Known rows, with every step that occurs
R V: -115	-93	171	149	-279	-45	-23	-163	563	-305	40	89	-30	82	23	-226	233	25	-49	-190	8	54	-147	119	-66	106	-49	-132	-13	260	-123	-146	12	103	113	91	107
N K E R: 104	-102	-206	121	281	-131	17	-246	-355	7	120	23	115	-69	-253	-84	301	117	-267	-283	-55	-65	24	-34	-208	118	119	-285	-195	511	84	-218	58	103	102	-91	-29
H E K: 68	-68	-69	356	236	-138	25	-197	23	-24	122	95	-103	153	-194	-135	13	83	205	49	24	27	156	-32	87	79	-384	-355	148	334	-129	-40	89	124	34	-5	453
N D: 46	-78	-192	232	-77	79	-18	-172	81	-61	71	-143	-62	40	-56	-98	-191	99	-139	356	6	-86	-67	-19	265	163	122	-208	-32	235	-80	-197	-1	42	203	-51	282
H E K N B: 178	-103	27	415	200	-116	27	-297	-30	-58	190	130	-133	-14	-153	-187	-248	167	243	112	22	-169	159	327	-21	364	-348	-560	-6	403	-461	-424	146	232	1	-49	510
D N B: 106	-217	-99	-23	-61	-84	6	-33	124	-80	135	5	-174	-113	-99	-142	-307	31	-44	12	-26	-205	-109	29	112	682	141	-173	-4	273	-380	-122	103	56	187	2	156
T V D N: -152	-243	-281	37	-23	-62	-66	19	478	-173	74	26	-175	-15	-24	-279	180	20	208	164	-33	-31	-274	117	-225	501	-47	-103	-20	81	-343	-148	159	57	333	-108	-66
N B: 126	-93	-11	139	-137	-20	40	-151	145	-110	109	17	-96	-125	-69	-93	-240	4	-69	100	29	-213	-130	-24	147	109	115	-177	-27	216	-103	14	46	65	206	-61	66
R E K N: -9	-131	27	169	200	-8	-17	-328	-60	-62	136	90	-30	173	-83	-74	47	169	-18	-91	16	-19	162	427	-247	334	-336	-277	-117	-32	-422	-588	116	258	-151	36	465
X F: 20	-178	-124	-8	-129	-11	-9	-432	111	-7	-5	-18	-49	35	-87	-109	230	71	-58	271	-148	-52	-131	-3	264	148	-10	-40	33	34	-234	-18	33	151	202	210	197
V F X: 15	-16	-107	46	-34	-120	33	-130	89	66	56	34	2	-107	-41	-97	-62	110	-12	324	618	-145	-195	15	-77	-412	-22	-94	4	145	19	-52	31	424	291	329	36
U N K E: 54	-115	-222	114	58	122	57	-181	-289	-35	118	-4	-152	79	-163	-51	388	85	-251	-28	20	-106	-258	131	29	392	214	-423	-523	427	-120	-274	108	79	110	-21	110
T V F X: 20	-67	-157	31	-77	-129	21	-137	408	-56	78	139	-27	-103	35	-242	172	18	334	171	623	-102	-425	44	-144	-373	-61	-105	-22	69	54	-50	122	473	423	171	-111
E R V D N: -251	-156	-17	101	93	-197	-138	7	434	-262	36	34	163	-128	-95	-355	268	122	-136	-169	-151	-23	124	116	-552	573	-118	21	-71	347	-396	-119	81	56	77	123	-29
D V R: 24	-210	73	-51	98	-165	59	-79	48	-186	82	23	-79	-68	-184	-176	59	23	-66	-198	-139	7	-97	30	290	7	-2	-156	34	92	99	-25	191	-106	281	-50	115
K N D V F X: 41	-185	-187	41	47	-54	-44	-198	-139	-15	79	-44	-80	-80	-26	-249	-185	292	-58	556	597	-222	-97	418	-157	18	38	-369	-108	187	-94	-649	171	479	353	344	358
K E: -40	-172	-217	69	-92	21	58	-232	-255	-25	103	-6	-156	78	-117	2	-88	151	-80	39	-65	42	-132	114	-35	139	81	-426	-149	336	24	-254	17	127	154	-39	102
D V: -3	-241	-62	-70	-52	-100	11	-123	-10	-149	77	43	-172	60	-101	-159	176	71	-56	-59	-38	12	-43	32	10	157	-4	-108	88	84	86	-75	118	10	262	-30	142
X F V: 39	-173	-54	-16	-72	29	-18	-430	464	179	-19	98	-22	-10	-103	-221	307	61	-315	437	-145	-87	8	69	183	242	15	-82	36	-32	-137	-4	3	229	312	136	326
X F V D: -84	-121	-161	128	-16	72	-66	-396	482	167	-28	58	-7	-99	-84	-250	295	126	-394	809	-116	-177	81	77	-54	89	10	-74	-1	-31	-133	57	-7	153	370	160	264
N D V T: 65	-177	-97	161	21	17	17	-96	40	-160	91	-42	-116	-16	-130	-195	-271	26	-18	304	68	-82	-114	17	144	115	146	-153	64	219	114	-174	71	-45	319	-626	194
U N D V: 17	-235	-256	37	35	127	-42	-83	-115	-144	81	-96	-155	31	-86	-187	127	121	-133	217	-48	-95	-97	119	198	617	124	-237	-302	174	-90	-150	166	-33	269	-2	313
T V D N K: -35	-156	-218	164	107	-79	-68	19	490	-182	75	65	-171	-24	-76	-323	458	4	16	130	77	-146	-285	-18	-221	406	118	-95	-55	225	-266	-196	188	28	343	-80	-39
T V: -11	-160	-104	81	-159	-49	-4	-156	443	-152	87	81	-122	25	20	-183	274	-50	265	-119	-11	54	-336	36	48	104	-54	-113	5	47	-76	-79	112	134	304	-202	-75
E K N: 30	-158	54	147	161	-9	8	-273	25	-34	130	34	-88	66	-50	-157	148	163	12	14	28	5	153	384	-64	268	-547	-220	-38	129	-438	-509	118	236	-96	-170	479
X F V G: 56	-132	-86	27	-121	-48	53	-337	497	187	-53	110	-41	-42	-41	-261	248	23	-356	-92	-85	-148	98	134	286	64	26	-56	16	3	-127	51	77	158	327	-276	354
D V F: 45	-211	-121	-71	21	-124	11	-52	23	-105	48	68	-125	-7	-64	-226	148	102	-97	0	345	-151	-62	-9	-181	-1	-29	-117	46	81	119	-53	125	-33	292	330	-27
F V D N B: -4	-151	-118	90	57	-7	-63	14	508	63	113	67	-118	-248	-115	-271	-255	85	-384	545	8	-329	109	119	-208	612	160	-192	-59	211	-287	-17	61	74	337	-31	236
V D N K E: -63	-192	-325	142	175	-19	-20	-34	-205	-60	94	-37	-218	17	-217	-148	86	176	-308	290	41	-159	-71	98	-302	446	243	-393	-225	515	-188	-365	96	39	180	82	135
K E R: -21	-163	-248	32	150	-131	17	-235	-396	13	123	-1	102	-73	-205	-35	13	159	-81	-236	-175	44	42	44	-219	202	-19	-294	-179	377	16	-170	32	130	97	-103	-52
E K: 57	-82	-36	161	210	-33	42	-182	100	-64	126	27	-63	59	-88	-130	124	66	5	29	61	-19	139	5	43	48	-471	-55	50	138	-73	-8	50	106	-43	-107	409
F V: 32	-128	21	60	-73	21	15	-157	475	125	89	95	-50	-4	-78	-151	114	53	-313	176	-10	-17	30	47	52	149	16	-126	38	72	-28	-68	-3	149	285	-130	256
X F V R E K: 99	-70	49	79	446	-55	-9	-452	366	109	46	178	157	-40	-309	-194	199	6	-260	169	-172	-146	234	139	192	152	-192	-166	-64	-155	-74	36	75	145	44	281	636

Rows
-9	-205	42	-31	155	-182	12	-120	-68	-215	90	84	-25	25	-247	-70	-41	6	-90	-322	-136	0	-79	77	108	57	201	-233	-30	-61	110	-127	181	-66	212	149	123 -> D V R E
58	-235	-230	-1	126	-72	35	-96	-223	-53	110	3	-214	110	-217	-110	110	130	-237	-81	12	-72	-149	85	-59	618	256	-422	-173	505	-211	-448	98	101	125	57	219 -> D N K E
37	-181	-157	65	215	47	-30	-80	-164	-192	81	-61	-16	-2	-228	-106	-79	64	-175	-25	-173	-122	-133	192	277	510	336	-361	-423	41	-67	-184	226	-130	240	170	286 -> U N D V R E
-99	-242	-233	-51	64	21	-82	-251	485	177	-29	25	-85	-73	-118	-304	201	158	-377	706	-180	-167	77	136	-86	647	36	-52	11	3	-394	-70	63	161	332	232	347 -> X F V D N
-94	-104	58	145	13	-128	30	-223	102	-263	98	148	184	-96	-143	-212	27	47	53	-382	-87	104	-60	208	-431	130	-43	-284	-187	540	-12	-226	-18	143	61	-574	-154 -> K E R V T
30	-104	-112	254	123	-283	-12	-185	-103	31	120	50	108	3	-214	-96	14	112	118	-234	-169	82	43	-119	-12	135	-50	-244	143	342	-173	-35	57	104	200	-35	-22 -> H E R
46	-96	123	116	-89	18	45	-148	537	96	102	146	-54	-52	-91	-170	-79	-47	-213	228	49	-10	-80	53	50	11	9	-79	69	69	-47	-68	-29	103	300	-780	102 -> F V T
-253	-33	60	300	-205	5	-77	-108	579	-345	9	78	-19	7	29	-277	226	75	-129	191	13	-42	-81	133	-326	-74	-64	-128	-89	248	-118	-74	4	59	169	124	57 -> R V D
-28	-60	1	189	111	-135	-27	-255	56	-251	85	127	187	-51	-209	-226	495	86	-230	-478	-38	-30	14	102	-401	176	114	-321	-261	626	66	-300	36	148	39	76	15 -> N K E R V
58	-35	87	184	406	-113	31	-179	38	-134	121	90	76	32	-259	-56	-66	5	-29	-221	-48	-47	110	66	163	-46	-247	-195	-69	25	-56	-64	106	1	-70	83	378 -> V R E K
-45	-82	-60	127	130	-13	-39	-198	-10	-244	93	111	144	-57	-181	-243	686	79	-228	-507	-78	-58	-88	216	-352	521	76	-319	-581	603	-127	-245	113	104	15	80	-5 -> U N K E R V
-130	-175	-135	44	49	-24	-70	31	490	127	68	49	-122	-63	-96	-260	13	133	-386	454	-34	-103	89	112	-206	542	23	-110	-4	104	-288	-134	57	71	324	-59	244 -> F V D N
96	-128	73	-24	72	-49	45	-390	500	131	17	75	37	-164	-216	-220	195	4	-316	289	-258	-86	-54	89	464	75	22	-145	21	-32	-117	41	73	98	322	105	319 -> X F V R
26	-57	-41	190	252	-43	-10	-231	-11	-89	116	96	-4	170	-136	-49	33	63	-26	-73	39	-38	163	41	-137	108	-252	-132	-35	-14	-76	-111	42	126	-89	112	405 -> R E K
-86	17	66	64	47	-253	-60	-149	366	-141	40	140	318	-227	-54	-302	233	111	6	-167	514	-90	-39	88	-441	-280	-150	26	-77	329	-4	-24	35	465	175	417	-87 -> E R V F X
90	-189	-54	17	51	-86	7	-19	155	-58	94	2	-151	67	-163	-164	245	45	-227	-86	38	-100	-116	-45	91	517	158	-72	29	280	-339	-280	110	51	168	4	191 -> D N K
-120	-62	-74	204	-17	55	-49	-127	500	102	61	61	-54	-81	-66	-204	100	115	-406	547	18	-115	88	55	-189	-20	-12	-126	-6	68	-17	5	-4	97	352	-109	166 -> F V D
69	-75	28	330	394	-5	-20	-299	-74	-110	146	-46	95	35	-183	-73	-312	152	-91	114	-71	-113	149	429	178	270	-203	-459	-218	88	-365	-666	154	110	-82	55	614 -> V R E K N D
40	-208	-210	-3	63	12	-65	-264	500	136	21	65	-106	-268	-160	-341	-57	91	-359	780	-111	-388	70	129	-73	703	179	-135	-55	109	-403	53	74	149	347	253	325 -> X F V D N B
33	-227	-142	188	344	21	-86	-298	-249	-146	122	3	-76	170	-136	-193	-66	260	-61	145	25	-85	251	465	-215	571	-173	-397	-122	57	-182	-703	190	180	-10	123	709 -> R E K N D V
-100	-85	134	128	-42	-174	-54	-176	408	-274	67	78	227	-80	-76	-244	354	34	-59	-461	-116	63	33	64	-252	177	-136	16	-38	297	-130	-44	34	113	60	24	-39 -> E R V
65	-247	-112	174	298	15	-34	-257	-136	-120	113	-53	-124	69	-66	-269	58	251	-31	252	35	-105	272	421	-29	486	-380	-335	-58	206	-191	-623	192	144	45	-95	708 -> E K N D V
45	-161	57	31	495	-186	29	-146	-101	-199	116	137	17	34	-299	-145	62	29	-5	-323	-69	-35	187	96	55	42	-226	-204	-11	-34	144	-64	192	-53	6	120	426 -> D V R E K
24	-228	142	32	453	-173	17	-249	-161	-199	123	134	-3	38	-242	-174	58	129	-10	-328	-99	-18	172	485	-83	284	-326	-354	-116	-48	-192	-540	255	83	-32	68	488 -> D V R E K N
111	-124	-76	203	527	-90	-20	-161	-146	-209	135	-5	27	33	-299	-179	-172	62	-85	28	-26	-140	220	103	178	181	-81	-315	-94	92	182	-176	181	-79	38	161	638 -> N D V R E K
-61	-118	-99	77	70	-168	-15	-204	74	-205	54	94	217	-100	-107	-262	207	145	-104	-370	228	-100	-15	175	-593	121	-72	-353	-262	515	47	-195	22	128	59	409	-192 -> K E R V F
75	-112	-268	73	278	-16	11	-189	-424	14	115	22	102	-77	-249	-89	500	109	-260	-310	-104	-102	-69	73	-143	453	112	-285	-524	498	-109	-180	127	74	76	-93	-51 -> U N K E R
75	-214	-270	-35	331	-180	5	-117	-377	29	132	-14	38	-56	-312	-124	220	155	-237	-359	-106	-62	37	19	-234	699	154	-278	-168	542	-202	-356	125	107	92	-14	59 -> D N K E R
151	-76	182	232	346	-98	26	-286	-14	-156	168	117	73	-156	-200	-87	-345	63	-20	-165	-43	-247	112	422	42	238	-213	-427	-222	83	-390	-436	178	109	-96	9	420 -> V R E K N B
-142	-194	-201	63	-3	-51	-54	24	144	-77	78	-69	-150	-10	-90	-169	-63	140	-136	303	-47	-74	-50	42	-139	430	-4	-84	1	171	-397	-144	83	9	207	19	103 -> V D N
13	-112	-6	104	37	-132	26	-165	396	-211	94	131	24	-1	-114	-101	69	-94	232	-375	-139	29	-381	89	143	0	151	-257	-96	-93	-48	-122	145	13	259	-29	-87 -> T V R E
-61	-58	225	173	-45	-159	-14	-159	474	-286	72	144	232	-113	-96	-275	166	-44	61	-396	-53	71	-55	73	-267	40	-131	74	-4	305	-135	-44	3	74	90	-589	-149 -> E R V T
-54	-71	96	143	-205	-74	-24	-115	581	-278	15	114	20	24	32	-300	243	47	-92	-99	395	-119	-152	97	-254	-48	-66	-149	-57	245	-88	-113	18	47	154	427	-46 -> R V F
51	-258	-38	135	-31	39	-6	-217	-37	-156	92	-44	-148	-6	-63	-231	-261	142	-13	311	33	-38	-109	399	28	351	45	-312	-39	195	-232	-674	136	100	285	-682	256 -> K N D V T
-281	-165	-13	111	-138	-55	-105	23	573	-319	26	37	-88	15	-6	-350	145	108	-113	103	-20	-27	-61	201	-348	494	-26	-120	-36	297	-394	-198	70	63	141	185	133 -> R V D N
48	-118	43	-5	115	-39	-14	-449	401	110	6	138	132	-58	-240	-134	98	3	-343	175	-270	-106	-38	123	291	154	233	-212	-69	-190	-115	-41	61	111	264	319	308 -> X F V R E
53	-41	-49	186	185	-183	-7	-206	83	-202	48	145	217	-79	-193	-306	497	105	-268	-406	350	-199	-17	94	-601	20	83	-319	-303	639	105	-256	52	83	53	426	-168 -> N K E R V F
